What can hang from each mark
K_692: K_54 K_740 K_893
K_38: K_599 K_692 K_889
K_939: K_522 K_893
K_889: K_38
K_599: K_38
K_522: K_207 K_939
K_740: K_939

Every row comes from one small tree of marks. The marks that hang from a mark follow it in brackets, in the order of their numbers. Every link used is in the known rows. Which tree was each row made from?
Known rows
K_740[K_939]: -2.03  -1.64  -0.27  +2.06  -2.14  -1.37  +0.53  -2.16  +2.65  +2.13  -0.21  +1.14  -1.80  +1.48  -1.23  +1.39  -0.94  +1.25  +0.93
K_522[K_207 K_939]: -3.36  -1.45  +1.13  -1.48  -4.51  +0.34  -0.01  -2.62  +4.50  +3.50  -0.36  -3.80  -1.95  +0.67  +0.50  +0.30  -1.80  -0.04  +2.95
K_692[K_54 K_740[K_939] K_893]: -2.01  +1.58  +2.33  +4.33  -0.78  +1.50  -0.98  -5.16  -0.91  +3.19  +1.53  +4.46  -3.93  +2.21  -4.13  +1.51  +0.97  -2.69  -1.67
K_599[K_38[K_692[K_54 K_740 K_893]]]: -2.70  +2.69  +2.12  -0.42  +1.47  +1.41  +0.14  -1.02  -2.83  +2.98  +0.28  +5.85  -3.39  +0.10  -4.12  +0.06  -0.42  -2.91  -4.61
K_692[K_54 K_740[K_939[K_522]] K_893]: -1.88  -0.94  +1.27  +4.63  -3.55  +2.34  -1.56  -5.10  -0.19  +3.06  +1.26  +4.17  -4.43  +3.82  -2.77  +1.03  +1.30  -2.99  -2.63
K_889[K_38[K_599 K_692[K_740 K_893]]]: -2.36  +1.92  +3.40  -0.84  +2.72  +0.75  +1.43  -1.43  +0.28  +0.09  +0.89  +6.52  -1.68  +0.35  -3.15  -1.95  -3.60  -2.28  -3.73
K_692[K_54 K_740[K_939]]: -3.15  +0.47  +1.32  +4.79  -1.15  +1.54  -0.89  -3.44  +0.22  +2.99  +0.24  +3.29  -3.15  +2.35  -3.42  +1.86  +0.75  -0.43  -0.74
K_740[K_939[K_522 K_893]]: -0.64  -5.69  -2.42  +1.66  -6.93  -0.75  +0.77  -2.95  +4.12  +0.39  -1.24  +0.35  -2.18  +2.51  +1.80  +1.63  -1.24  -0.17  -0.54
K_599[K_38]: -2.46  -0.73  -0.02  -1.23  +0.97  -1.22  -0.22  +1.46  -0.21  +3.32  -1.00  +0.53  -1.19  +0.45  -2.33  -0.30  -1.60  +1.76  -0.55
K_522[K_207 K_939[K_893]]: -1.85  -3.21  -0.05  -2.26  -6.81  -0.02  +0.79  -3.25  +5.53  +1.70  -1.04  -4.17  -1.99  -0.02  +2.25  +1.25  -2.67  -1.04  +2.49
K_889[K_38[K_599 K_692]]: -2.70  +0.80  +1.41  -0.57  +1.21  -1.61  +2.45  +1.37  +2.48  +0.52  -0.69  +4.02  -0.72  +0.88  -2.18  -1.00  -4.84  +1.04  -1.19
K_599[K_38[K_692[K_54 K_740[K_939] K_893] K_889]]: -4.23  +2.34  -0.48  +3.69  +0.83  +0.67  +0.37  -1.19  -1.52  +3.24  +2.55  +6.03  -4.86  +0.72  -5.14  +0.31  -1.02  -3.72  -4.96
K_939[K_522 K_893]: -0.71  -5.04  -1.03  -1.37  -5.58  -1.12  +0.66  -1.48  +3.03  -0.15  -1.56  -0.93  -1.21  +2.00  +2.00  +0.60  -1.77  +0.28  -0.76
K_889[K_38[K_599 K_692[K_54 K_740[K_939] K_893]]]: -2.50  +3.10  +2.73  +4.84  +0.79  +1.63  +1.16  -3.13  +0.25  +2.15  +1.58  +8.70  -4.03  +1.90  -5.19  +0.01  -2.38  -3.45  -3.48
K_522[K_939]: -2.37  -1.54  +0.77  -0.80  -2.09  -1.61  +0.18  -2.23  +3.53  +2.38  -0.72  -0.67  -2.31  +0.88  -0.30  +1.79  -2.13  +0.62  +1.74
K_692[K_54 K_740[K_939[K_522[K_207]]] K_893]: -2.78  -0.98  +1.48  +3.85  -5.88  +4.28  -1.74  -5.63  +0.93  +4.17  +1.47  +1.02  -4.09  +3.60  -2.14  -0.24  +1.64  -3.61  -1.32
K_599[K_38[K_889]]: -4.06  -0.37  -1.29  -0.38  +1.88  -2.58  +0.13  +3.16  -0.18  +2.79  +0.90  -0.29  -1.52  +0.63  -2.95  -1.09  -2.59  +1.79  -1.17
K_889[K_38]: -1.82  -0.80  +1.56  -0.48  +1.51  -1.37  +0.45  +0.03  +1.67  +2.18  +0.10  +0.56  -1.07  +0.59  -2.40  +0.04  -3.82  +1.86  +1.02
K_692[K_740]: -2.77  -1.11  +1.87  -0.80  +0.92  +0.59  -0.54  -1.83  +0.49  +1.17  -0.55  +1.18  -0.82  +1.02  -1.41  -0.27  -0.23  +0.61  -1.05
K_740[K_939[K_522]]: -1.93  -4.07  -1.36  +2.40  -4.68  -0.50  +0.02  -2.49  +3.27  +2.28  -0.49  +0.82  -2.29  +3.20  -0.04  +0.79  -0.69  +0.77  +0.01

Write each row's tree
-4.32  +4.30  +2.37  +1.84  +1.08  -0.39  +0.90  -0.45  -1.18  +0.56  +2.44  +5.81  -3.04  +1.78  -4.40  -1.31  -1.44  -3.02  -4.51
K_38[K_599 K_692[K_54 K_740 K_893] K_889]
-3.47  -0.21  +0.43  +5.73  -1.93  +2.27  +0.71  -1.51  +2.15  +2.07  -0.20  +7.27  -3.66  +3.65  -3.18  -0.06  -2.16  -1.77  -3.40
K_889[K_38[K_599 K_692[K_54 K_740[K_939[K_522]]]]]
-4.42  +0.92  -0.19  -0.31  -0.29  -3.33  +2.58  +2.41  +2.36  -0.36  +0.75  +2.30  -0.62  +0.99  -1.56  -1.37  -3.27  +0.70  -1.94
K_38[K_599 K_692 K_889]
-3.90  +0.72  -1.04  +4.83  -3.01  -0.41  +2.00  -0.91  +2.05  -0.84  +0.67  +5.29  -3.09  +2.00  -2.07  +0.98  -1.85  -2.62  -4.05
K_38[K_599 K_692[K_54 K_740[K_939[K_893]]] K_889]
-5.39  +3.14  +1.47  +2.31  +0.80  -0.40  +1.03  +1.26  +0.04  +0.45  +1.06  +4.61  -2.12  +2.09  -3.65  -0.98  -1.56  -0.98  -3.63
K_38[K_599 K_692[K_54 K_740] K_889]
-4.03  -0.30  -2.72  +3.45  -1.59  +0.22  +1.46  +0.11  +0.70  +1.35  +0.44  +4.31  -4.09  +0.41  -2.63  +1.43  -1.77  -2.64  -4.58
K_599[K_38[K_692[K_54 K_740[K_939[K_893]]] K_889]]
-4.98  -1.25  -2.71  +4.68  -1.76  +1.31  -0.17  +0.29  +0.26  +3.18  +0.58  +4.60  -4.47  +2.57  -3.20  -0.05  -0.61  -1.94  -5.09
K_599[K_38[K_692[K_54 K_740[K_939[K_522]]] K_889]]
-4.08  +2.09  +1.72  -0.57  +1.28  -0.72  +1.45  -0.48  +0.10  -0.84  +2.29  +5.04  -1.89  +0.84  -2.35  -2.35  -1.99  -2.56  -4.76
K_38[K_599 K_692[K_740 K_893] K_889]
-1.75  -1.34  +0.29  +3.96  -3.48  +1.36  -0.09  -3.92  +1.46  +1.07  -0.36  +2.75  -3.04  +1.79  -1.77  +2.89  +0.08  -1.69  -1.18
K_692[K_54 K_740[K_939[K_893]]]
-5.05  -0.24  -0.80  -1.11  +2.65  -0.32  +0.71  +2.14  -0.33  +1.35  +0.42  +2.73  -1.76  -0.37  -2.45  -1.46  -2.17  -0.42  -4.37
K_599[K_38[K_692[K_740] K_889]]
-3.29  +0.60  +2.37  -0.30  +2.46  +0.53  +1.54  +0.18  +1.42  +0.17  -0.55  +5.33  -0.89  +0.76  -2.52  -1.66  -3.60  -0.08  -2.74
K_889[K_38[K_599 K_692[K_740]]]
-3.51  +2.09  +0.91  -0.88  -0.12  -3.17  +2.38  +0.68  +1.22  -0.35  +2.26  +3.55  -1.68  +0.86  -2.10  -1.72  -3.36  -1.33  -3.04
K_38[K_599 K_692[K_893] K_889]
-1.59  +1.96  +2.42  -1.00  +1.33  -1.53  +2.40  -0.19  +1.23  +0.71  +0.92  +5.17  -1.43  +0.48  -2.57  -1.36  -4.63  -1.11  -1.98
K_889[K_38[K_599 K_692[K_893]]]
-2.86  -2.03  +0.26  +5.14  -3.70  +2.32  -1.45  -3.44  +0.95  +3.01  -0.30  +3.03  -3.64  +4.03  -2.15  +1.19  +1.21  -0.90  -1.76
K_692[K_54 K_740[K_939[K_522]]]
-3.69  +2.81  +3.05  +2.23  +2.10  +1.01  +1.04  +0.26  +0.33  +1.34  -0.47  +6.18  -1.86  +1.68  -4.38  -0.53  -2.94  -0.45  -2.65
K_889[K_38[K_599 K_692[K_54 K_740]]]
-2.66  +1.14  +1.60  +1.78  -1.13  +0.80  +1.61  -3.85  +1.09  +0.08  +0.94  +7.26  -2.44  +1.36  -1.95  -0.63  -0.48  -3.00  -3.86
K_38[K_599 K_692[K_740[K_939] K_893]]
-1.83  -0.53  +1.73  +1.80  -0.50  +1.12  -0.65  -5.06  +0.51  +1.87  +1.32  +3.66  -2.78  +1.28  -2.22  +0.50  +0.39  -2.20  -1.84
K_692[K_740[K_939] K_893]
-5.17  +0.48  -0.56  +3.13  -0.33  -0.60  +1.54  -0.64  +2.57  -0.21  +1.20  +4.98  -1.95  +1.66  -1.94  -0.87  -1.86  -1.08  -3.66
K_38[K_599 K_692[K_740[K_939]] K_889]
-1.68  -3.74  -0.84  +4.43  -5.98  +2.08  -0.67  -3.97  +1.96  +1.10  -1.00  +2.56  -3.64  +3.38  -0.32  +2.10  +0.44  -2.04  -2.05
K_692[K_54 K_740[K_939[K_522 K_893]]]
-3.67  +4.49  +1.51  +1.39  -0.38  -2.51  +1.94  +0.82  -0.06  +0.92  +2.57  +4.45  -2.79  +1.80  -4.02  -0.64  -2.64  -1.86  -2.90
K_38[K_599 K_692[K_54 K_893] K_889]
-4.36  +3.06  +0.73  +0.64  +2.23  +0.31  +0.16  +0.59  -2.80  +2.86  +2.20  +4.91  -3.88  +0.30  -5.04  -0.73  -1.40  -3.13  -5.34
K_599[K_38[K_692[K_54 K_740 K_893] K_889]]
-2.32  +1.27  +1.92  +2.34  +1.29  +1.28  +1.50  -3.06  +1.44  +0.72  +1.28  +7.85  -2.76  +1.06  -3.12  -0.97  -3.15  -2.87  -3.55
K_889[K_38[K_599 K_692[K_740[K_939] K_893]]]
-3.59  +2.12  +1.70  +5.32  +0.65  +1.51  +1.20  -1.45  +1.44  +2.06  +0.00  +7.44  -3.09  +2.33  -4.53  +0.37  -2.48  -1.20  -2.34
K_889[K_38[K_599 K_692[K_54 K_740[K_939]]]]
-5.01  +0.90  +0.68  +0.05  +1.21  -0.99  +1.46  +1.25  +1.46  -0.85  +0.85  +3.80  -0.87  +1.31  -1.88  -2.07  -2.01  -0.29  -3.88
K_38[K_599 K_692[K_740] K_889]
-2.08  +3.91  +2.71  +0.38  -1.42  -1.31  +1.89  -0.85  -0.35  +1.33  +0.59  +5.27  -2.34  +1.48  -3.30  +0.08  -1.53  -1.72  -2.14
K_38[K_599 K_692[K_54 K_893]]
